In the rows, zero is written as 128.
Known rows, with every step that occurs:
g -> f: 117,155,137,101,116,117,171,100,125,125,140,113,141,111,125,112,112,103,123,131,132,156,132,115,127,107,147,137,112,137,100,121,144,96,130,147,139,160,110
a -> f: 123,150,133,103,117,129,164,111,127,112,125,132,135,103,131,91,127,108,124,132,132,137,130,102,115,94,153,136,118,135,107,125,142,101,130,132,133,166,127
j -> c -> z -> u: 119,136,150,101,134,137,166,136,112,117,124,127,148,107,129,74,138,91,122,124,147,136,140,111,135,88,178,138,137,146,116,128,127,109,129,140,133,178,75
f -> g: 125,139,136,97,118,127,167,112,124,116,108,148,142,104,130,124,111,106,139,132,127,135,129,128,134,110,165,124,119,145,107,115,128,101,120,123,145,161,100
a -> f -> z -> u: 134,158,133,110,120,131,178,123,121,100,129,134,135,99,137,82,132,104,130,132,135,142,128,113,98,82,169,129,138,147,105,122,139,86,124,142,120,198,120
m -> f -> j -> d -> y: 125,161,159,95,113,136,181,115,138,102,98,134,111,95,134,100,88,97,134,127,146,168,116,127,114,95,156,122,126,140,114,134,140,95,113,151,157,172,120
g -> f -> z: 129,153,145,99,118,121,184,105,127,113,143,121,127,111,134,114,105,107,125,135,129,153,128,125,119,104,145,128,119,138,101,114,141,88,127,156,136,170,120
m -> f -> j -> c: 134,141,154,89,118,133,192,118,120,105,108,139,126,113,131,86,108,102,137,123,126,136,120,112,146,98,160,126,123,146,111,129,136,90,112,166,147,172,89
g -> f -> z -> u -> j: 133,165,136,114,114,118,193,122,125,117,144,122,138,103,145,102,114,103,131,118,143,175,119,131,111,90,167,140,135,142,115,104,164,86,121,174,118,183,115
c -> j -> u: 121,138,151,99,136,133,171,132,120,123,118,128,147,109,136,89,134,107,127,126,134,122,143,127,112,97,150,123,142,155,115,137,145,112,131,140,139,185,92
t -> m -> f: 101,144,142,110,100,125,172,98,141,105,105,132,131,101,127,98,99,99,133,131,111,153,136,114,150,109,141,124,124,165,99,114,149,104,102,150,141,182,103
c -> z -> u -> j -> f: 124,138,140,113,142,139,167,147,111,136,132,143,146,101,139,85,130,91,126,114,136,128,129,131,114,87,169,140,145,140,129,126,161,116,134,146,117,186,112
z -> u -> j -> d: 114,165,135,105,115,125,176,118,123,121,140,129,145,92,137,87,115,102,149,123,150,162,127,133,108,93,172,139,142,137,129,144,154,94,124,145,118,173,99
b -> j: 120,138,133,107,116,119,150,92,122,114,131,134,148,103,130,113,126,103,137,122,131,138,125,114,139,105,149,121,119,153,106,135,136,117,114,125,133,150,90
a -> f -> j: 141,151,141,105,120,140,175,115,130,117,130,136,124,105,135,94,119,109,123,128,136,124,122,109,112,89,157,131,125,130,109,131,137,94,132,145,140,188,133
z -> c -> j -> d: 122,139,160,89,135,143,169,132,113,105,134,119,126,108,122,76,122,103,131,143,151,115,134,127,127,96,161,141,126,142,123,154,125,109,130,146,141,162,99
f -> j -> t: 133,143,142,89,122,145,179,109,131,114,149,146,128,88,125,108,108,115,139,123,142,125,130,129,127,101,155,125,133,124,118,148,132,96,126,145,134,172,112
u -> j -> c -> z: 127,133,152,104,128,138,172,142,116,121,122,134,131,108,139,85,122,104,118,119,150,137,125,121,143,92,165,143,125,131,128,109,146,120,127,157,133,148,106
c -> z -> u -> j -> t -> m: 109,143,138,120,115,151,169,134,138,122,137,135,142,80,127,86,116,97,122,117,159,146,146,134,142,88,169,140,150,142,126,122,154,116,110,160,114,189,113
u -> j -> c -> z -> f -> g: 137,123,150,115,147,143,172,147,110,130,89,159,129,114,138,92,115,85,132,116,139,123,122,132,152,95,182,151,129,126,136,100,142,113,106,155,135,158,102
u -> j -> f -> g: 133,133,130,107,127,133,167,134,110,133,114,165,145,105,136,123,111,98,137,128,124,129,115,140,121,107,163,133,123,126,123,116,152,105,118,133,120,159,121
d -> j -> t -> m: 114,131,151,102,118,149,166,112,145,109,145,130,123,88,120,112,106,101,127,140,138,143,141,133,146,98,152,127,137,135,125,137,147,108,100,148,125,178,119
g -> f -> j -> d -> y: 133,169,158,98,119,134,172,110,134,126,133,109,118,104,125,118,93,91,119,137,166,172,120,133,105,96,156,133,116,118,109,135,135,88,128,152,148,171,127
c -> j: 125,135,153,96,129,134,171,123,130,116,126,132,127,113,135,94,121,113,125,129,130,126,133,122,131,100,150,129,127,152,117,127,145,118,134,144,149,171,106
u -> j -> t: 123,145,127,100,112,135,175,114,131,118,147,150,136,83,133,102,113,118,141,116,150,149,124,129,132,102,158,137,129,122,131,130,155,108,118,147,118,144,121
j -> d -> y: 116,155,148,98,114,129,156,109,132,112,116,125,124,93,127,107,106,96,131,142,151,167,126,128,110,99,155,128,119,129,116,138,129,105,123,123,137,151,114
g -> f -> z -> u -> j -> t: 130,166,131,107,115,129,193,125,126,114,159,131,142,86,136,98,115,107,136,115,158,172,122,134,114,93,169,141,141,130,122,118,163,83,115,176,110,176,122
b -> j -> f -> z: 134,128,140,108,134,128,158,112,108,110,138,152,140,106,135,116,125,96,137,132,116,118,120,131,117,105,142,113,127,145,105,140,140,107,112,126,115,166,106
a -> f -> j -> t -> m: 130,147,139,114,111,156,170,111,140,116,140,140,123,86,120,95,111,102,120,135,148,123,138,119,127,92,152,132,130,121,108,138,134,94,110,154,123,196,140
c -> j -> t: 122,133,148,93,129,145,169,125,133,112,140,143,133,94,124,91,122,115,133,127,142,122,138,126,133,102,152,131,133,140,123,141,143,115,128,147,140,160,113
b -> j -> c: 126,129,141,103,120,122,153,101,109,112,129,133,151,111,124,100,133,95,132,126,139,135,128,110,150,104,158,128,113,145,109,136,125,116,108,133,122,143,75
t -> m: 110,135,139,111,107,131,162,100,136,116,126,126,133,102,125,110,104,102,127,143,122,138,143,123,144,105,145,127,123,150,99,121,138,109,113,134,130,176,104
u -> j -> f -> z -> c: 145,128,141,106,136,137,183,143,96,106,140,147,130,108,139,94,118,101,133,138,130,118,110,138,116,90,155,137,128,122,123,129,148,99,118,152,101,160,119
z -> c -> j: 131,129,152,95,134,138,170,135,114,105,126,124,131,115,125,82,126,107,123,133,140,111,130,117,138,92,160,138,123,145,116,132,133,117,130,148,140,165,97
z -> f: 126,136,138,108,137,126,164,98,122,122,124,139,128,114,130,96,108,99,147,128,116,129,130,117,131,102,152,138,126,134,116,131,145,106,118,131,133,168,98
m -> f -> z -> u: 120,155,141,102,113,122,194,115,126,90,110,140,134,97,141,86,111,104,148,118,113,159,124,119,121,96,162,119,143,173,106,122,151,86,109,153,136,192,95
t -> j: 110,137,142,97,136,133,178,113,131,115,120,128,143,111,134,99,126,108,146,131,103,139,137,128,132,99,158,124,122,151,118,116,136,102,127,137,136,168,109
z -> u -> j -> t: 120,153,122,105,115,132,177,122,125,117,148,143,150,81,133,90,123,108,145,112,149,157,128,127,122,94,173,140,144,132,131,134,157,102,117,148,107,168,106
g -> f -> j: 135,156,146,98,120,129,184,105,129,129,143,119,130,116,130,115,101,107,124,127,138,142,125,123,125,100,150,132,118,131,103,126,144,91,134,159,144,181,115

Rows:
116,156,139,100,114,126,174,113,125,121,140,133,127,93,138,98,107,112,144,128,146,153,123,136,117,102,156,135,127,128,128,137,151,100,124,143,128,149,116 => u -> j -> d
116,146,151,108,112,136,187,109,130,115,99,131,137,99,131,100,102,96,130,123,118,139,138,129,130,97,145,114,146,164,100,131,148,92,99,163,138,213,92 => t -> m -> f -> j -> u
113,136,141,111,101,131,171,96,139,86,124,150,133,78,124,108,105,102,140,123,129,148,131,129,155,110,143,114,132,168,101,128,142,103,75,162,124,171,110 => b -> j -> t -> m -> f -> z
128,118,156,117,149,134,150,116,105,121,113,139,139,119,127,80,132,79,129,116,138,114,133,111,156,97,160,141,126,142,117,129,131,125,105,140,131,155,80 => b -> j -> c -> z -> f
123,147,145,93,113,122,192,109,132,88,110,144,117,100,143,99,102,113,141,126,108,149,122,121,128,105,148,116,129,164,104,115,146,92,111,153,146,167,110 => m -> f -> z
104,138,134,103,100,139,173,108,141,104,97,156,138,81,116,114,95,99,140,129,125,149,137,128,160,117,160,124,127,156,105,116,135,95,85,151,140,174,111 => j -> t -> m -> f -> g
135,133,162,92,128,138,196,142,120,78,106,137,113,110,137,70,117,109,130,130,125,123,119,120,137,91,154,129,131,166,112,117,141,103,113,176,151,175,109 => m -> f -> z -> c -> j
134,119,151,98,150,144,164,146,99,115,132,135,136,118,124,82,131,94,123,141,128,94,129,124,125,92,150,140,125,137,116,144,136,113,134,141,128,175,102 => z -> c -> j -> f
119,136,129,102,117,130,150,94,125,112,145,144,150,84,121,110,130,106,140,117,148,136,132,119,142,108,153,126,124,140,114,147,133,114,109,127,122,144,96 => b -> j -> t
137,150,161,102,138,142,181,136,113,132,135,111,143,118,123,85,121,87,108,118,157,137,133,117,131,84,177,144,133,137,113,124,133,92,133,176,141,200,88 => g -> f -> j -> c -> z -> u
120,168,138,110,111,125,168,127,128,117,117,125,138,89,139,94,111,92,136,126,164,189,119,131,102,84,177,137,135,130,129,130,151,103,118,136,118,166,111 => z -> u -> j -> d -> y
146,140,159,100,135,153,174,143,118,117,121,135,121,113,131,74,129,98,106,125,154,109,127,106,129,83,167,138,126,125,114,125,126,104,134,160,146,183,125 => a -> f -> j -> c -> z
131,167,146,112,111,131,181,135,129,103,121,134,124,84,148,96,106,97,138,131,161,185,114,144,92,80,175,131,140,135,126,125,151,95,113,148,117,172,118 => f -> z -> u -> j -> d -> y
139,115,149,97,149,145,163,155,96,120,106,150,142,118,120,100,127,91,127,141,127,93,124,132,132,100,166,138,122,135,114,133,125,110,124,135,136,173,102 => z -> c -> j -> f -> g
134,131,142,97,136,131,173,118,111,111,141,150,128,106,135,108,112,103,136,144,110,119,125,134,109,104,144,117,130,135,108,140,143,97,127,129,119,173,117 => j -> f -> z
139,163,130,119,112,129,186,136,124,106,128,142,133,96,150,78,129,107,131,121,143,153,116,120,96,77,173,138,139,142,119,111,160,90,119,158,111,187,135 => a -> f -> z -> u -> j
139,142,162,99,139,135,190,144,104,110,130,110,139,118,130,87,130,99,117,135,149,123,134,132,110,89,155,138,134,146,106,126,138,93,123,174,132,188,100 => g -> f -> z -> c -> j -> u
135,148,147,98,120,125,185,117,110,101,146,114,129,112,126,100,113,102,122,140,138,140,124,121,128,98,156,140,114,135,102,119,131,88,122,160,128,164,110 => g -> f -> z -> c
131,131,158,91,129,137,172,129,119,108,133,128,125,114,130,98,118,97,126,139,135,141,128,117,140,94,164,132,126,135,127,134,138,106,116,145,133,159,94 => d -> j -> c
124,136,156,103,108,141,186,114,128,108,105,132,122,109,124,90,98,92,129,132,120,139,129,118,158,98,150,124,124,152,104,121,137,92,97,171,140,192,92 => t -> m -> f -> j -> c
107,132,149,103,113,148,175,129,143,104,90,156,131,90,119,101,101,101,133,127,130,134,140,134,161,113,158,127,132,163,113,112,140,107,93,163,154,181,117 => c -> j -> t -> m -> f -> g
127,158,136,109,106,121,201,128,129,95,111,146,130,95,154,84,108,110,146,110,123,169,113,126,121,90,167,127,146,166,117,107,169,91,106,172,127,185,106 => m -> f -> z -> u -> j
128,146,133,105,116,126,177,131,108,121,129,131,152,103,136,79,128,97,137,121,147,157,124,117,130,87,177,144,132,137,127,124,150,101,118,151,109,165,80 => z -> u -> j -> c
133,142,167,104,158,152,172,118,126,127,129,136,107,108,129,85,96,93,138,126,139,108,134,137,120,93,160,136,143,127,130,148,136,104,130,149,152,192,112 => c -> z -> f -> j -> d
126,115,159,106,170,149,174,146,113,122,83,149,139,121,130,88,127,77,141,126,110,114,140,132,155,98,184,140,125,143,132,99,122,106,109,144,146,174,97 => t -> j -> c -> z -> f -> g
126,123,156,107,152,140,164,125,109,121,117,136,127,119,126,75,119,86,130,127,131,116,138,112,147,96,161,146,128,131,124,124,132,113,120,144,137,164,90 => j -> c -> z -> f
131,142,124,111,128,131,168,141,106,134,113,159,159,102,136,111,121,90,139,122,126,137,116,136,113,96,179,138,136,136,122,120,152,98,115,133,111,182,104 => z -> u -> j -> f -> g
128,147,130,106,115,131,164,119,126,117,105,149,141,104,129,110,124,103,126,131,131,133,127,109,121,102,168,134,115,136,105,112,128,97,119,128,140,167,126 => a -> f -> g
123,119,163,106,170,150,173,137,115,119,106,131,132,123,130,69,131,83,141,127,109,117,143,124,150,93,169,142,129,138,133,115,133,110,120,151,138,176,97 => t -> j -> c -> z -> f
116,154,140,122,99,128,195,122,138,98,108,138,129,91,147,86,98,100,137,121,121,170,122,134,133,90,161,126,146,171,111,100,169,92,91,178,119,203,109 => t -> m -> f -> z -> u -> j
132,156,157,97,119,138,168,115,134,113,123,130,114,97,131,112,96,99,128,138,156,158,119,134,106,91,158,123,125,123,116,143,126,98,124,134,144,170,118 => f -> j -> d -> y
121,125,140,99,152,139,172,134,113,126,104,154,154,112,126,118,126,90,146,139,92,120,133,140,128,108,165,121,120,141,119,118,130,96,121,123,132,177,114 => t -> j -> f -> g
126,128,133,100,132,131,160,121,109,129,114,157,148,106,126,127,116,95,136,138,113,118,126,131,124,111,159,126,119,132,110,131,132,100,119,117,132,168,105 => j -> f -> g
128,136,138,113,142,141,166,156,109,135,109,159,153,99,136,102,124,87,125,116,136,124,124,139,120,95,181,138,143,139,127,110,152,111,126,139,126,187,110 => c -> z -> u -> j -> f -> g
106,150,139,107,104,136,188,110,139,89,123,142,135,77,124,86,104,99,145,128,122,159,139,128,137,100,161,123,150,168,106,129,147,86,87,163,120,202,102 => j -> t -> m -> f -> z -> u
129,133,154,98,140,137,172,142,104,111,119,121,150,112,129,79,139,100,125,133,145,112,140,121,120,90,161,134,138,149,114,140,130,111,128,146,132,183,83 => z -> c -> j -> u
121,135,149,106,106,133,188,117,124,81,108,131,119,100,126,89,101,98,129,143,117,138,128,121,150,99,151,126,127,164,98,111,134,93,92,164,130,183,106 => t -> m -> f -> z -> c
144,155,136,114,115,134,188,146,109,104,128,138,140,98,145,64,138,99,127,125,150,152,116,114,105,76,180,144,137,132,121,116,151,87,111,166,103,179,117 => a -> f -> z -> u -> j -> c
139,146,171,110,154,151,163,128,133,121,107,136,100,104,132,93,94,83,127,128,155,135,126,136,114,85,162,136,138,119,128,138,133,112,123,142,154,185,122 => c -> z -> f -> j -> d -> y
121,149,139,112,125,134,172,136,124,124,125,133,142,100,143,86,125,103,124,108,146,147,130,124,127,84,173,139,144,148,127,109,158,117,132,150,131,179,105 => c -> z -> u -> j
106,151,154,98,133,136,167,121,135,109,106,121,133,98,131,101,115,92,142,142,129,171,133,138,116,94,162,124,119,136,125,127,127,100,120,126,139,158,123 => t -> j -> d -> y
143,125,144,97,139,136,175,132,96,101,141,142,130,110,127,94,121,98,133,148,122,109,123,131,117,98,151,129,127,129,107,141,130,96,122,136,112,169,104 => j -> f -> z -> c
